Known rows, with every step that occurs
l -> j -> z: [ 12 -11 -37 -12  -2  16  -5 -12   9  10  15 -30  18  -6  -4  12   3  -3
 -26  31   1  22  11   8 -39 -27  -4  -2 -53 -35 -16 -22 -18 -18  26   2
 -10  15 -28  13 -31 -37 -28  16  21 -26 -14   8   9  25   3 -15  33  -6
 -21]
j -> l -> a -> s -> e -> p: [ 26 -14 -42 -40 -17   7  10 -11   2 -24  17 -46  17   7 -46   0  18   5
 -13  -3 -10  25   2  -8  17  10  -8   9  61  -7 -32   2  38  20  -8  -5
 -22  39 -15  22  43  28   6  57  21 -26  -5  20  25  17  12  -1 -10  10
   3]
w -> z: [ -1  -2 -29  -7   8   6  -5  10  15 -49   4  13  31  16  -8   9   5  -9
 -28   2   2  15   6   1 -16  -2 -23 -17  -5 -11  -4   2 -26  22  -4  19
  27  -5   4   0  36  -6  -7  11  26  -2 -16   8  14   1  -2  -1  -3 -14
  -3]
v -> z -> j -> l -> a: [ 46 -10  -4   4   7 -17 -26  13  15 -54  44 -10  15  12 -42  16  12  14
 -20 -10 -17  52  21  10 -15  20  -1  -5  27 -44   5  18  53   7   3  -1
 -24   3 -24  13   0  17   6  16  43 -14 -23  18  26  14   0 -13  30  15
   3]
e -> p: [  8 -19 -11 -31  -6  17 -12   2  -7   7   3  -7  57  -2   3 -46  28  12
  -9  11  26 -31  28  39 -13 -16  -3   8 -19   2   7  -3   8   1 -21  -8
  10  17  -2  25   2  -8  12   8 -34  24  11  -5 -32  -7  19 -15  -7  -2
  -2]
a -> z -> f -> s -> e -> p: [-28   1 -31   7 -25  -7  -5 -37 -42  49  27  -1  23 -17  -4 -74   3   6
 -29 -44 -19 -16  48  -3   2   7  19   4  51  -7  28  35  26   9  27  -3
  14  55  33  -9  72   4  32  23 -22  25 -20  19  15   4  40 -29 -12  30
  37]
w -> z -> f -> s -> e -> p: [-23 -15 -35 -30 -19  16 -19 -22   5 -21  11  17  37   0  -9 -72  12  -3
 -42 -36 -12  -7  42   3 -20 -24  -2  -6  11  -1  -7  26   4  28   3   9
  37  43  13   2  52 -11  13  21  22  33 -48  26  24   3  44 -12 -13 -16
  24]
l -> a: [ 33   7 -17   0  -5   2  25   5  -4 -16  -7 -28  -6  -2 -30  23   0 -13
 -18  15 -14  33  -6 -31  -1   4  -5  17  -9   5 -13 -19  35  -7 -14 -11
  -3  20  -3  -6   6  12 -10  25  -7  -6  -8  10  34  12  16 -10 -19 -27
  -1]
a -> s: [ 24   8 -10 -16 -16  -6  24   6 -14  20  10 -26 -15  13  -1  -7  12  16
   9  18 -18 -19 -12  12  32   9  -4  -4  54  -3   1  -2 -21  -2  23   4
 -14   2 -35  14  34   6  26  12  25 -28  10   3   7  14  15 -14  -2  15
  -3]
j -> l: [-12   2 -15   0   6 -11 -10  -6  25 -34  21 -15  11   7 -18   9   3   2
  -1 -20   8  21 -10  -2   1  10  -5  -9  29  -7 -26  23   6  15   8   1
 -13  17   4  -5   4   3  -6  38  11 -26   4   0   8   7 -18  15  12  17
  -4]
p -> e: [-30 -24   3  -8 -12  22 -11 -25  -2  -6 -15   8   0  -1 -25 -38   2  -2
  -4 -16  -4  -5   1   7   0 -28  16  17   6  -5  27 -11  11  -5  -1  47
 -18   6  33  -1  18   7  -7  -2  12  21   9  26 -14 -11 -23  20   9   3
  17]
l -> j -> z -> f -> s: [ -5   0 -38  -8 -15   9  -2 -25  10  27  25 -30   2 -11   0 -39   0   2
 -35  11 -15  11  21  -3 -39 -34  12  -2 -43 -29 -21   1 -11 -26  45  -5
  -5  48 -24  -1 -30 -45 -17  28  20 -22 -28  14  26  33  33 -24  34 -13
  -5]
w -> z -> a: [ 20 -20 -21  -1  10  11 -10  21   9 -34   7   4  32  12 -40  18   6 -23
 -20   7 -11  25  -5  14  12  10 -13 -28 -32 -10   5   3 -14   3  -2  21
  56   9  19   1  29  -7 -10   9  30  17  -3   1   2  15 -10  10   4 -17
   8]
l -> j -> z -> w: [  8 -10 -37   7  -6   9  -5 -13  -7   2  40 -38   3  -1 -19   4  -1 -18
 -35  38 -14  20  -3  11 -39 -30   7   0 -65 -24 -21   2  -1 -16  39  -2
   3  18 -12  16 -44 -38 -18   0  25 -22 -12   6   1  25  19 -28  36  -5
  -9]
a -> z -> v: [-14  19 -16  47  -1 -21  -1 -15 -43  42  30   5 -11  -8   5 -21  21  17
   9 -37  -6   6  29   7  10  31   4 -10  44   0  33  34  -1 -20  25  27
  14   8  28 -29 102   5  20  16 -30  15   6  -2   9   2   1 -16  -6  38
  23]
a -> l -> j: [ 11   6 -31   8  -1  26 -15  12 -30   3   3 -64   3 -16   0  34  26  -9
 -12  38  22   4  38   1 -16 -21 -29  17   4 -23 -28 -16   4 -35  25 -10
  -9  28 -29  24   8   0 -30   6 -14 -27 -22 -14 -10  15  -4 -31   8   2
 -13]
f -> s -> e -> p: [-25 -33 -25 -23 -25  33 -17 -43 -27  40 -17  13 -16 -11 -19 -46  12  12
  -1 -38  -3 -28  44  -1 -31 -28  32  15  14 -10 -12  -1  41  19   9 -15
 -11  38  12  -2   4   9  14   2  32  34 -24  11  -6   3  28 -13 -14   6
  28]
s -> e: [-15 -33   2 -24 -16  23 -23 -33 -14  10 -10  15 -12 -13 -17   5  -8 -12
   2 -28 -16  12  21 -13   4   1   8   6  24   0  13  -3  28  24 -15   5
  -3  -5  12  15  23  26  -3 -24  30  27 -33  22   4  -6  -3  17 -10  16
  18]
z -> a -> l: [ 31 -19  -7  19   6  18 -14  26 -29  18   2 -37  -3 -10 -37  27  20 -26
   0  15 -10  14  14  18  39  15 -16  -3  -5   1   3  -2  19 -34  15  -8
  35  31   3  13  16  10  -3  -9  -6  21   0 -34 -14  17  -9 -14  -4  -5
  17]
a -> z: [ -3  17 -23  32   0 -19   8  -4 -28  23  18  -5  19  -1  -4   4  -3   0
 -12  -3  -4   5  12  -2   6  28  -3  -9  37 -15  26  11  -4   2  18   5
   1   6  26 -10  61  10  12  13 -16  -7  11   0   5   1  -3 -20  -7  30
  11]
v -> z -> a -> s -> f: [ 67 -28   2  17   7 -18  -7  28  -8  17  17   1  -3   4 -32  -4   9   4
 -21  -9 -15  19  16  27  37  22   8 -16  25 -37  32  19  29  15  15   8
  18   0 -18  34  50  29  13   8  39   6 -23  16 -25  24  14 -10  26   6
  19]
v -> z -> f -> s -> e -> p: [  1 -35   1 -11 -16 -12 -38 -17 -14  15  22  19  20 -19  -8 -64   9  25
 -37 -60  -8  -7  49   6 -15  -1  21   3  32 -13  23  38  56  31  -2  -3
   6  24  -6  31  61   7  26   6  16  39 -62  29  -2   4  55 -11  19   8
  34]
s -> f -> z -> j: [ 30  16  -7   0   2  -2   0 -11  28 -12  -4  34 -27  10 -16 -73  -7 -22
 -28  10 -13  30  67  14 -17 -20   1   4  -2 -67 -11  19  16  -2  34   1
   6  17 -20 -25 -29  22  -3  13  31  -1 -14  30  37   8  11 -44   5 -17
  22]
s -> e -> p: [ -7 -48  -9 -50 -19  35 -35 -29 -20  14  -7  11  32 -11 -14 -31  15   0
  -8 -18   5 -11  43  18  -9 -13   5  13   6   4  14  -7  33  27 -32  -1
   4  10   7  32  23  18   7 -17   4  44 -25  19 -21 -12  11   6 -17  14
  17]
z -> v: [-14   4   9  19  -3  -2  -8 -17 -18  28  12  14 -38  -8  13 -33  30  19
  26 -39  -4  -4  23  12   2   3   8  -2  11  19   7  27   3 -25   6  24
  16   3   1 -24  53  -6   9   4 -14  26  -7  -3   6   0   7   3  -1  10
  14]
l -> a -> z: [ 34  19 -36  25  -5 -15  30   5 -28   3   5 -31   9  -3 -34  31  -4 -13
 -26  12 -14  38   3 -35   5  24  -5  10  22  -8   9  -9  31  -6   2  -6
  -1  25  18 -14  56  16  -1  34 -17 -12   1  11  38  12  15 -26 -22  -5
   7]
a -> l -> j -> z -> f -> s -> e: [-10 -11 -48  -8 -19  31 -21 -21 -27  29  17 -48 -10 -26  -8  -5  18 -14
 -35   3 -11  14  60  -5 -27 -34 -15  14  16 -23 -29  -6  15 -23  46 -18
  -9  56 -37  25  25 -14 -15   5  18  -9 -59  -5  23  23  28 -43   7  -4
   8]
v -> z -> a -> l -> j: [ 55 -36  -9  27  12   0 -40  36 -26   3  20 -36  17 -15 -41  46  18  -1
 -23   8   9  26  28  19   5  18 -11  -6  -8 -35  16   3  38 -16  10   0
  20   8 -16  42  38  13 -16  -3  13   9 -32  -8 -29  25  -3 -14  35  11
  10]

Rows
[ 29  11 -16 -20  -4 -21 -11  -2  31 -46  26  -7  -8  18 -61  -9  -6  -5
 -17  14 -24  47  20  -3 -28  15  -5   4  13 -57 -33  13  31 -23  21  -8
  -7  22 -24 -26 -25  13  10  40  37 -12   7  17  84  20   3 -27  18  -4
  20] => f -> z -> j -> l -> a
[  8   6 -22 -13   3  18 -12   4  18 -65  25  10  29  27 -15  -4  15  -7
 -17  19 -21  22  25  24 -24 -10 -20 -20 -12 -26   2   2 -20  -6  13  16
  18   2  -9  -8 -11 -12   2  -7  49   2 -10   6  32   2  -7 -15   3  -4
  -8] => w -> z -> j
[ 53 -52   4  -2  -3 -10 -24  18 -22  21  19  -4  -1  -4 -47  22   6  10
  -9 -19 -26  18   5  19  38  37   9 -15  36 -22  40   8  40  19   1  10
  16  -8 -14  43  65  33  20  -9  51  22 -31  18 -18  22   6   6  23  25
  26] => v -> z -> a -> s -> e
[-22  15   1   5 -20 -13   9 -23  -1  26  15  -1 -19 -12   7 -76  -4   8
 -14 -36 -25 -13  14 -15   1 -13  24   3  17  10 -11  34  13  -9  32  -9
  11  54   8 -24  -3 -19  22  20  -3  12 -26  10  28  11  46 -14   2 -11
  23] => z -> f -> s
[ 39  24 -30  15  -9  -3  26  -2 -29 -10  22 -32   7   7 -38  14   5 -13
 -16  26 -37  41  20 -16   1  24  -2   7  14 -22  15  -9  33 -24  14  -8
  -9  27   8 -20  13  14   7  19   0  -9   8  11  50  14   7 -41 -17   7
   6] => l -> a -> z -> j
[-31 -22 -16  -5 -19  22  -7 -43 -22  36 -22  16 -51 -10 -21 -16  -6   6
   8 -43 -18  -7  28 -26 -21 -19  34   7  27 -11 -13   1  36  20  26 -12
 -17  27  16 -18   3  15   7  -3  53  20 -30  15  16   7  15  -2  -8   5
  30] => f -> s -> e
[ -8  12 -47   9 -15 -17   6 -31  -5 -11  24 -33  -2  -8 -49  -5  -8  -9
 -28 -45 -25  47  11 -47   7  20  11   3  69 -10 -22  31  54  21  20  -7
 -15  64  30 -24  57  21  -1  66  13 -21 -26  24  55  20  17  -6  -9  14
  25] => j -> l -> a -> z -> f -> s -> e
[ -4   5   2   4  -3 -29 -17  -9   1  23   6  30 -39  -8 -19 -38   8  13
  -1 -30  -1   6  26   3 -21  16   4   2  13 -19 -12  31   8 -28  13  15
  25  -1 -12 -31  66   5  20  27   2  27  -6  10  50  10  17 -14  13  -3
  36] => f -> z -> v
[ -3 -24   6   6 -13 -21 -33 -17 -13  13  21  19  -8 -16 -11 -43  -6  16
 -33 -65 -20   9  34 -12  -8   6  23   0  43 -15  18  39  55  30   9  -2
   3  16  -3  17  57  11  22   2  30  27 -68  30  13   6  45  -3  23   7
  35] => v -> z -> f -> s -> e
[-14   1 -20   8   5   2 -13  -3   3 -28  17  24   0   9   0 -16  27   7
  -6 -29  -1  12  23  11 -13   0 -14 -18   5   6  -2  25 -24   2   0  37
  36  -3   4 -16  83 -11   1  15  16  18 -24   4  19   2   5   3  -5  -7
   6] => w -> z -> v
[ 35 -12  12   7   5 -10 -34  13   0 -27  36  11  12   9 -15  -4  11  17
 -12  -5 -15  21  32  29 -16  12   2  -8  10 -41  28  13  33  -1   6   0
 -13 -17 -26  20  -4   9  16 -21  38   8 -22  14   7   1   2 -16  31  19
   4] => v -> z -> j
[ 48 -17 -42  -7  -6  21   9  -5   5  30  17 -38   0   3 -22 -14   9 -16
 -28  39 -18  26  18  23  -1 -24   2 -13 -49 -48  -8 -17 -17 -24  48   9
   6  33 -31  15 -27 -21 -28  25  38 -28 -10  13  -2  45   8 -23  32 -10
 -11] => l -> j -> z -> a -> s -> f
[ 14   3 -42  -1 -28  -1  18 -24 -40  24  14 -25  18 -17 -37 -36   6  -8
 -39 -20 -26  18  37 -30   0   8  12  17  30  -1  10   9  55   0   3 -12
   7  64  28  -7  69  15  15  40 -24  19 -28  25  43  12  52 -34 -29  -3
  30] => l -> a -> z -> f -> s -> e -> p
[ 38  -5  -8  11   7  -7   2   2  21  10 -17  29 -22   1 -34 -54 -14 -35
 -33  -3  -6  31  43   6   9  -6   4  -3 -21 -51  -8  18  22   3  25   2
  33  23   5 -17   0  30  -9  26  16  14 -13  22  17  19   9 -25   5 -30
  33] => s -> f -> z -> a
[ 10  -2 -48   3  -1  26 -18   7 -18   7  14 -56  10 -12   0  34  23 -11
 -29  39  11  17  39  10 -27 -25 -33   8  -8 -25 -27 -23  -7 -31  35 -16
  -9  28 -50  30  14 -18 -25   3   3 -27 -27 -22   5  20   5 -39  10  -8
 -14] => a -> l -> j -> z
[ 20  10 -14  23   0 -22   6  -8   8 -10   4  28 -34   4 -27 -66 -18 -36
 -48  -1  -6  23  37  -2 -13 -21   7   8  -7 -42 -25  43  31  22  34  -1
  28  13   6 -16   2  23   6  12  20   2 -22  27  19   3  36 -45   1 -28
  36] => s -> f -> z -> w
[  5  20 -40  28   2 -24   9  -7  -5 -17  32 -33   0   0 -36  14  14   5
 -11 -30  -4  50   3 -26   6  33  -4  -2  51  -7 -18  29  30  -2  11  11
  -9  36  22 -26  73  15  -3  66 -13 -22   0   6  41  20  -2  -2  -5  19
  10] => j -> l -> a -> z -> v
[ 44 -41  11  19  13 -17 -31  29  -8   3  17   4  13  -5 -36  25   3   3
 -13 -18  -8  22   2  18  13  32   9 -19  -9 -21  32  13  38   8  -6   5
  25  -9   3  28  32  15   6  -5  22  27 -19   3 -23  17   0   8  32   7
  18] => v -> z -> a
[ 15   6 -27  -3   2  -8  12  -1  22 -47  14 -38   3   5 -40  28   3  -7
 -12  -9  -1  46 -15 -30   2  14  -6   2  26  -5 -40  10  32  11  -4  -8
 -18  30   2  -9  10  10 -17  56   5 -33  -4   7  33  17  -3   5  -1  -8
  -3] => j -> l -> a
[  6  25 -18  25  -3  -6  -1  -8 -29   6  39  -7  14  11  -9 -11   6   2
  -3  11 -27  16  33  22   0  23   0 -12  29 -33  36  13   3 -22  35   5
  -9  11  11 -21  10   4  21  -7   5  -4  19   0  20   2 -11 -37   2  42
   6] => a -> z -> j
[  3   6 -32 -14   7  11 -19   3  33 -84  38   1  33  30 -26   3  14  -5
 -17   6 -16  38  19  23 -21  -2 -20 -26   8 -32 -14  18 -15   7  14  18
   9  11  -8  -9  -9 -10  -4  16  56 -16  -6   8  33   7 -19  -6   6   7
 -10] => w -> z -> j -> l
[ 37 -30  -8 -25 -15 -14 -12   2  -8  32  -2   0 -23   1 -66  -7 -11 -11
  -6   4 -31  15   5   6  27  32   4  -5  20 -39   1   1  21 -11  18   4
  34  12 -11   2  41  30  26  20  46  21  -1  18  42  29  10  -6  15   4
  43] => f -> z -> a -> s -> e
[ 11  14  -6  15   4 -15  -2 -17  15  15 -14  45 -47  -3   0 -76   5  -9
 -21 -31   4  22  64   5 -11 -15   2   2  10 -41 -14  38  14  -1  27  17
  23  11 -11 -32  43  23  -1  29   4  16 -24  29  31   7  23 -28  -1 -24
  32] => s -> f -> z -> v
[ 48 -22 -11 -16  -7 -10 -23  -2   1 -41  45 -15   1  13 -51  14  13  15
 -14 -15 -34  47  26   7   2  24   3  -3  65 -44  11  14  59  16   8   2
 -33   3 -36  27  29  33  18   9  72 -15 -36  28  32  19   4  -9  25  31
   9] => v -> z -> j -> l -> a -> s -> e
[ 45  24 -24 -12  -9  10  21  -9  20 -46  34 -32 -18  28 -33 -33  17  -5
  -2  20 -39  43  29  11  11  -7  -5   2  38 -41 -22  12  26 -14  37   1
 -31  43 -31 -14 -46  19   4  32  47 -42   5  17  44  24   2 -30  -1   7
  -4] => z -> j -> l -> a -> s -> f
[ 14  19 -44  21   4 -22  15  -1   3 -33  25 -40  19   2 -43  33   0  -7
 -22  -8  -1  51  -5 -31   6  30  -9  -3  47 -18 -20  16  31  13   9  -2
 -12  36  20 -15  49  19 -11  64  -5 -37   4  11  36  18  -6  -5  -4  11
   4] => j -> l -> a -> z
[-24 -27 -32 -36 -23  12 -14 -36   7  39  27  14  16 -11   0 -82   3   3
 -42 -36 -32  -3  36  13 -22 -27  13  -4  -3   3   1  13  14  14  22 -14
   9  49 -20  12  24 -31  24  11  21  35 -41   5  33   9  56 -25  -1 -20
  23] => j -> z -> f -> s -> e -> p
[ 11   1 -50  15  -4  18 -14   4 -32   0  33 -63  -1 -12 -15  26  22 -21
 -38  42   0  15  27   9 -24 -28 -29  13 -15 -18 -33  -1   7 -27  43 -14
   4  29 -35  30   6 -18 -17  -8   7 -20 -27 -24   0  16  17 -57  15  -7
  -6] => a -> l -> j -> z -> w
